Each row was made from one path, in order. Every step used is in the known rows, and no mark comes twice. Write each row's path.
Known rows
nepob/zare: |   1 |  -1 |  -4 |   9 |   8 |  -8 |   0 | -12 |   4 |   0 |  -2 |  -2 |  27 |   7 |  -7 |  -3 |   1 |   4 | -14 |   2 |   1 |
lelo/sotat/nepob/zare: |  22 | -37 |  -9 |  22 |  12 |  -7 |  11 | -24 | -15 |   5 |   5 |  -5 |  26 |  10 |   4 |  27 |  -8 |  -1 | -52 |   0 |   8 |
lelo/pone/zare/pati: |  -5 |  19 |  -7 |   1 |  36 |  -1 | -13 |   4 | -18 |   3 |   9 |  28 |  -5 |   3 |  -8 |   4 |  15 |  15 |  27 |   1 |   6 |
nepob/lelo/pone: |   1 |  14 |   9 |  10 | -10 |  11 |   1 |  -9 | -46 |  -5 |   5 |  16 |   5 | -16 |  -2 |  10 |  13 |   4 | -18 |   9 |   3 |
pone/zare: | -2 |  5 | -4 | -3 | 24 | -9 | -1 |  1 |  4 |  2 |  5 |  9 |  0 |  9 | -5 |  2 | -1 | 17 |  7 | -1 | -1 |
lelo/zare: |  -5 |  -7 |  -2 |  -1 |  24 |  -9 |   2 | -10 | -19 |   0 |   0 |   2 |   1 |  10 |  -1 |   6 |   5 |   1 |  -3 |  -3 |   5 |
nepob/lelo/pone/zare: |  -1 |  19 |   4 |   7 |  13 |   1 |   0 |  -8 | -42 |  -3 |   9 |  24 |   4 |  -6 |  -7 |  11 |  11 |  22 | -11 |   6 |   3 |
pone/zare/pati/lelo/sotat: |  13 | -15 |   7 |  -1 |  39 |  -4 | -10 |   4 |  16 |   1 |  13 |   8 | -12 |  23 |   5 |   7 |   1 |  17 |  53 |  -1 |  13 |
nepob/lelo/sotat/zare/pati/pone: |  19 | -25 |   8 |   9 | -14 |   5 | -14 | -18 | -51 |   2 |  15 |  12 | -10 |  14 |   3 |  24 |   2 |  29 |  33 |  17 |   5 |
zare/pati: |   0 |   2 |  -2 |  -1 |  19 |   4 | -13 |  11 |   5 |   3 |   5 |   2 | -11 |   7 |  -2 |  -2 |   7 |   2 |  30 |   5 |   4 |
pati/zare/kevifer: |   5 |  -1 |   3 |  -2 | -17 |  -9 |  -5 | -21 |  -5 |   0 | -10 |   2 |  -2 | -14 |   1 |  -4 |  -2 |   2 |  21 |   5 |  16 |
pati/lelo/zare: |  -1 |  -5 |  10 |  -2 |  19 | -10 |   3 |  -6 |   3 |  -5 |   4 |   1 |   0 |  10 |  -3 |   0 |  10 |   0 |  21 |  -3 |  10 |
pati/lelo/pone/zare/kevifer: |   3 |  17 |  10 |  -2 |  28 |  -5 |  -3 | -11 |   0 |  -5 |  -1 |  24 |  -4 | -25 |  -1 |   0 |  12 |  16 |  21 |  -2 |  21 |
sotat/nepob/zare/pati/lelo: |  15 |  -8 |   1 |  18 |  22 |  -6 |   0 |   2 |  26 |  -1 |  16 |  -4 |  15 |  13 | -15 |  10 |  11 |   5 |  10 |  10 |  15 |
pone/zare/pati/lelo/sotat/nepob: |  23 | -27 |   1 |   9 |  40 |  -5 |   0 |   3 |  11 |   4 |  22 |   5 | -14 |  20 |   2 |  25 |   1 |  15 |  23 |   3 |  16 |
pati/zare: |   3 |   0 |   0 |   1 | -33 | -12 |  -1 | -12 |  -6 |   0 |  -3 |   2 |   5 |  10 |  -4 |  -5 |  -1 |   0 |  18 |   2 |   3 |
pati/pone/zare: |  -2 |  10 |  -3 |   0 |  19 |  -8 |  -5 | -11 | -15 |   0 |   4 |  21 |   4 |  10 |  -7 |  -3 |   2 |  39 |  19 |   2 |   2 |
sotat/nepob/lelo: |  14 |  -9 |   4 |  16 |  -3 |   6 |  13 |  -3 | -25 |  -1 |  14 |  -4 |  -2 |  -4 |  -4 |  24 |   3 |   7 | -38 |  13 |   4 |
pone/zare/pati/lelo: |   2 |  11 |   6 |  -4 |  37 |  -6 | -11 |  15 |  31 |  -2 |  15 |   9 | -12 |  17 |  -9 |  -4 |  10 |  19 |  61 |   4 |  10 |
pone/zare/kevifer: |   0 |   4 |  -1 |  -5 |  40 |  -7 |  -5 |  -7 |   5 |   1 |  -4 |   8 |  -8 | -13 |   0 |   0 |  -2 |  19 |   9 |  -1 |  13 |
sotat/zare: |   5 |  -9 |   1 |  -4 | -26 | -11 |   1 |  -2 |  -4 |   2 |   3 |  -2 |  -4 |   6 |  -5 |  11 |  -2 |  -1 |   4 |   3 |  -6 |

Write each row's path
|  15 | -22 |   9 |  10 |  -2 |  10 |   2 | -13 | -34 |   0 |   5 |  -2 |  -1 |   3 |  14 |  18 |  -6 |   5 | -14 |   7 |   4 | | nepob/lelo/sotat
|  -4 |   1 |  -3 |   1 |  38 |  -3 | -15 | -11 | -33 |   2 |   6 |  18 |  -4 |  15 |  -6 |   0 |  17 |  25 |  41 |   4 |   9 | | lelo/zare/pati/pone
|  1 | 19 |  7 |  1 | 11 | -7 |  2 | -3 |  0 | -5 |  6 | 24 |  4 | -2 | -7 |  0 | 12 | 14 | 19 | -3 |  7 | | pati/lelo/pone/zare
|   5 |   3 |   7 |   8 |  21 |  -4 | -11 |   2 |  31 |  -3 |   8 |   0 |  16 |  14 | -11 |  -8 |  11 |   6 |  40 |   7 |  11 | | nepob/zare/pati/lelo
|   3 |  12 |  11 |   2 | -13 |   3 |   3 |  -3 |  -4 |  -6 |   1 |  16 |   4 | -13 |  -2 |  -1 |  15 |  -3 |  13 |  -1 |   9 | | pati/lelo/pone
|   4 |   5 |  11 |  -1 |  13 |   3 | -10 |  14 |  27 |  -2 |  10 |   1 | -11 |   6 |  -4 |  -5 |  11 |   3 |  54 |   5 |  11 | | zare/pati/lelo
|   6 |   7 |   9 |  -1 | -18 |  -3 |  -9 |   5 |  -2 |  -3 |  12 |  17 |  -9 |   0 |  -9 |  10 |  19 |  -2 |  48 |   7 |   7 | | sotat/zare/pati/lelo/pone
|   9 |  10 |  -3 |  17 |  33 |   5 |  -1 |   2 | -40 |   3 |  24 |  24 |  -7 |  -2 | -12 |  28 |  18 |  23 | -11 |  13 |  11 | | sotat/nepob/lelo/pone/zare/pati
|   4 |  -6 |  -1 |  -4 |  -8 |  -6 | -11 |   9 |   1 |   4 |  10 |   1 | -13 |  12 |  -7 |  10 |   4 |   1 |  35 |   8 |  -1 | | sotat/zare/pati
|  14 | -14 |  -5 |  16 |  26 |  -8 |   7 | -21 |   1 |   2 |  -1 |  -5 |  19 | -18 |  -5 |  16 |  -2 |   3 | -41 |   6 |  17 | | sotat/nepob/zare/kevifer
|  12 |   2 |   3 |  19 |  -9 |   9 |  13 |  -9 | -50 |  -2 |  13 |  14 |   3 | -18 |  -4 |  28 |  13 |   2 | -48 |  11 |   7 | | sotat/nepob/lelo/pone
|   9 | -15 |   2 |  15 |  21 |  -3 |  15 | -14 | -44 |   0 |  14 |  -1 |   0 |   6 |  -5 |  29 |   9 |   7 | -40 |  10 |   9 | | sotat/nepob/lelo/zare
|  12 |  -5 | -10 |  21 |  24 |  -3 |  -6 | -16 | -14 |   4 |  13 |  11 |  20 |  12 | -15 |  10 |  10 |  26 |  -2 |  12 |  11 | | sotat/nepob/zare/pati/pone
|  10 |  -9 |   2 |  17 |  35 |   3 |  -1 | -16 | -57 |   3 |  21 |  14 |  -6 |  11 | -10 |  23 |  19 |  31 |   2 |  18 |  15 | | sotat/nepob/lelo/zare/pati/pone
|  -3 |   8 |  -6 |  -3 |  42 |  -5 | -13 |  12 |   9 |   4 |  11 |  12 | -10 |  16 |  -7 |   0 |   4 |  20 |  37 |   3 |   4 | | pone/zare/pati
|  21 | -35 | -11 |  21 |  30 |  -3 |  -2 | -14 | -10 |   8 |  11 |  -3 |  17 |  16 |   2 |  26 |  -1 |   1 | -20 |   4 |  11 | | lelo/sotat/nepob/zare/pati
|   2 |  -6 |  13 |  -4 |  34 |  -9 |   0 | -15 |   5 |  -6 |  -5 |   0 |  -8 | -13 |   3 |   1 |  10 |   3 |  23 |  -1 |  23 | | pati/lelo/zare/kevifer
|  16 | -33 |   0 |   0 | -23 |  -9 |   2 | -13 | -18 |   4 |   2 |  -2 |  -4 |  12 |  10 |  23 | -11 |  -4 |  -3 |  -1 |  -2 | | lelo/sotat/zare
|  26 | -32 |   6 |  12 |  16 |   4 |   2 |   3 |   8 |   2 |  18 |  -3 | -12 |  10 |   6 |  24 |   4 |  -2 |  16 |   4 |  16 | | zare/pati/lelo/sotat/nepob
|  -1 |   3 |   6 |   8 |  34 |   4 | -13 | -15 | -53 |  -1 |  13 |  17 |  -4 |  13 |  -5 |   5 |  19 |  32 |  33 |  15 |  11 | | nepob/lelo/zare/pati/pone
|  18 | -31 |   9 |   6 | -28 |  -1 |   3 | -15 | -37 |   1 |   9 |  -4 |  -5 |   9 |  10 |  29 |  -8 |   4 | -11 |  10 |  -1 | | nepob/lelo/sotat/zare
